What can hang from each mark:
B: R W
H: B F G J
J: H R
R: B F J
W: A B
F: H R W
G: H
A: R W

(in the rows, 128 means zero)
Known rows, with every way that one mark hangs from another:
[B [R F J] [W A]]: [121 154 157 122 140 102  90  83 105 183 130  87  68 125 108 105 177 153
 181 146 177 169 155 102 148 110 118]
[A [R B J] W]: [ 85 109 103 105 103 110 107 128 108  95 157 128 118 119 126 146 187 138
 225 143  66 109  82 100 140 143 139]
[R [B W] [F H]]: [ 97 134 139 141 143 140  72 116 107 151 122  99 141 102 115  85 155 125
 202 121 149 151 141 125 141 133 137]
[H [B W] [F R] G J]: [147 110 134 154  56 152  78 158 132 157 141 176 123 146  68 165 130 158
 166 122 104 107 171 145 155 188 113]
[G [H [B R] [F W]]]: [132 142 133 152  96 107  60 112 129 176 126 133 127 147 100 149 153 131
 151 106 127 152 181 140 160 197 132]
[W [A [R F [J H]]] B]: [126 131 132 131 104 101 109  99 132 142 140 105  93  95 132 135 116 157
 250 127 125 109  67 101 135 149  93]
[H [J R]]: [122 126 134 136  97 133 118 146 123 175 125 117 110 132 116 144 115 149
 138 149 136 101 111 134 153 141 104]
[F H R W]: [131 206 146 179 105  95  85 135 130  70 120 111 130 108 100 134 119 137
 134 106 149 144 164 137 172 106 137]
[G H]: [136 131 116 122 131 107 120 139 138 142 126 117 138 126 131 117 148 112
 134 125 135 136 134 123 147 176 146]
[W [B [R J]]]: [108 115 133 109 130  96 121  96 111 162 131 104  77  98 113 134 172 130
 225 135 141 147 136 111 137 128 121]
[A [W [B [R F]]]]: [108  96 137 119 115 118  95  93 103 151 149 106  90 109 123 127  77 135
 205 145  86 144 110 127 128 113 132]
[A W]: [129 119 115 139 109 133 117 133 123 122 145 130 132 136 135 124 114 132
 128 138  79 123 108 129 137 134 137]
[H [B W] G [J R]]: [154 105 138 155  94 161  95 150 119 219 132 174 114 153  86 145 124 159
 152 130 113 115 141 146 153 189 113]
[W [A [R B J]]]: [116 144 112 111 105 108 100 113 114 118 144 118  92 105 120 139 203 153
 225 132 113 114  88  90 122 129 114]
[H B [F R W]]: [128 162 130 149  78 123  88 134 124 102 126 152 126 133  99 155 112 156
 149  96 116 130 166 145 153 122 111]
[B R]: [123 131 153 129 130 121 117 101 122 140 128 116  93 134 116 152 140 127
 123 140 142 150 155 130 128 128 132]
[J R]: [130 135 139 129 120 131 142 124 117 155 123 126 104 127 134 137 121 143
 125 126 133 119 112 134 146 116 107]
[A [R F J] [W B]]: [ 92  90 106 106 102  86 111 116 103 106 160 119 105 102 131 136 103 145
 252 142  57 112  65 106 142 121 135]
[R [B [W A]] [J H]]: [131 156 132 141 123 150  99 108 130 184 122  93 108 114 122  83 231 145
 210 126 180 133 130 100 143 170  89]
[A [W B]]: [136 104 106 137  99 136 115 124 118 137 149 122 117 110 135 113  92 132
 188 133  65 122  94 127 129 138 127]
[J H R]: [132 140 152 149 118 146 143 121 139 171 117 120 117 135 141 144 120 137
 125 122 153 110 110 137 154 158  88]
[W [B [R F J]]]: [ 88 102 140  93 141  86 110  93 103 167 130 101  81  95 112 122 143 134
 245 134 148 147 127 109 136 109 118]
[H B G J]: [143  91 115 142  99 137  82 166 139 181 137 194 148 144  85 156 118 147
 159 121  90 103 128 141 127 195 128]
[G [H F [J [R B]]]]: [106 103 109 117  67 132  84 153 124 211 128 105 129 119 115 135 178 137
 206 137 134  82 109 127 160 202  93]
[H [F [R B]]]: [101 132 127 107  84 139 112 128 118 102 132 123 115 106 113 147 160 138
 195 117 126 104 138 127 133 114 102]
[W [A [R [F [H J]]]] B]: [137 137 126 175  72 105  52 124 127 138 145  99 103  87 106 141  68 159
 230 141  89 112  70 117 131 153 122]
[F [H B] R W]: [133 195 140 179 109 106  75 138 129  86 118 142 137 115  97 141 117 144
 147  88 122 159 166 140 170 131 142]
[F [W A]]: [164 188 126 166 101 117  82 118 128 136 129 117 116 124 116 106 115 156
 127 119 143 134 135 126 136 106 116]
[H B F G [J R]]: [142  87 119 152  56 147  84 158 130 221 140 194 132 149  91 175 119 168
 169 115  85  68 110 151 144 193  84]
[R B]: [107 117 121 108 130 144 111 126 118 134 128 123 128 112 126 119 165 125
 181 125 131 122 123 120 116 129 123]
[A [W [B [R [J [H G]]]]]]: [130  94 127 146  94 114  96 111 136 186 153 146 101 120 108 144 160 137
 227 129 101 107 113 121 148 193 107]

Rows:
[ 96  98 152 119 129 123  76 123 119 183 126 135 111 141  93 161  98 145
 169 141 126 147 145 135 134 159 133]
[H [B [R F]] J]
[113 132 131 134  61 125 102 154 136 115 134 116 121 127  98 166 122 149
 153 140 127  94 144 137 154 140 104]
[H [F R] J]
[107 141 126 102 138 124  88 107 101 175 129  94 105 103 114  68 198 155
 238 131 168 141 125  95 133 108 108]
[R [B [W A]] F J]
[107 101 118 166  69 105  56 141 119 118 159 108 127 100 112 147  52 145
 231 151  43 105  66 127 150 165 145]
[A [R [F [H J]]] [W B]]
[166 149 139 169  92 167  90 131 117 216 127 124  85 142 106 124 125 172
 143 139 123 140 128 131 156 167 100]
[H [B [W A]] [J R]]
[145 103 133 165  79 145 103 134 158 173 139 172 153 142 114 152 139 137
 145 108 125  71 125 146 133 197  82]
[J [H F G]]
[116  95 115 146  77 146  83 153 134 180 132 153 149 144 103 153 127 149
 163 125  93 103 128 139 133 187 107]
[H B F J]
[ 78 109 117 147  82 118  45 147 117 113 153 111 144 113 105 148 108 142
 223 151  57 101  75 120 145 165 148]
[A [R B [F [H J]]] W]
[125 170 131 154 128 104  68 121 139 180 117 137 140 127 114 103 136 169
 196  97 162 134 121 118 155 148  92]
[R [F [W A]] [J [H B]]]
[122 162 139 170 109 104  77 114 104 165 122 103 118  86 118 102  71 148
 212 104 139 130 107 141 165  98 107]
[J [R [F H [W B]]]]
[132 133 115 156  72 125  86 118 119 144 136 117 127 107 116 115 104 142
 196 113 119 109 133 141 135 119  97]
[H [F [W B]]]
[134 151 112 145  42  95  66 154 134 129 132  92 125 100  89 134 106 141
 215 125 138 108 154 137 176 170 115]
[G [H [F R [W B]] J]]
[161 141 139 144 105 127  99  83 118 168 137  99  58 101 116 129 120 143
 183 135 126 149 125 118 112 123 111]
[W A [B R]]
[112 115 138 158 110 109  69  98 109 151 144 101 106  98 118 123  87 132
 213 132  79 149 110 130 142 133 141]
[A [W [B [R [F H]]]]]
[136 143 163 180 135 143  80  97 119 167 122 123 108 137 101 136 160 127
 133 119 125 191 182 134 152 177 150]
[F [H [B R W]]]
[130 113 132 147 115 161  95 145 123 176 126 132 130 149 100 126 128 141
 145 141 118 150 157 135 145 183 134]
[H [B W] J]
[187 179 124 215  74 106  37 130 138 125 147 189 131 129  86 160 110 163
 155  88  68 123 118 135 137 172 134]
[F [H B G] [W [A R]]]
[ 88 175 124 102 116  92  97 134 110  85 121 113 116  99  99 120 197 145
 221 114 170 130 159 111 163  85 122]
[F [R B J] W]
[117 120 116 154  42 140  48 153 117 204 140 155 133 127  80 144 148 167
 207 122 132  55 125 149 149 153  75]
[H [F W] G [J [R B]]]
[157 114 172 167 125 164  93 102 140 198 130 169 110 159  93 156 148 132
 133 116 139 153 185 145 139 220 119]
[J [H [B R W] G]]
[145 156 137 184  54 131  27 115 129 197 133 127 103 145  78 158 126 173
 158 128 120 128 161 137 142 166  97]
[H [B R] [F [W A]] J]
[121 167 123 129 119 123  57 113 110 148 127 109 124 104 112  88 123 157
 201 117 154 127 121 119 123  85 109]
[R B [F [W A]]]
[123 107 106 136  74 113  85 159 145 177 134 111 154 133 112 133 150 127
 154 139 126  95 131 131 157 212 120]
[G [H F J]]
[121 144 135 186  74  83  29 155 134 120 148 155 152 123  72 163  79 152
 175 126 110  92 121 143 156 161 142]
[A [R [F [H G J] W]]]
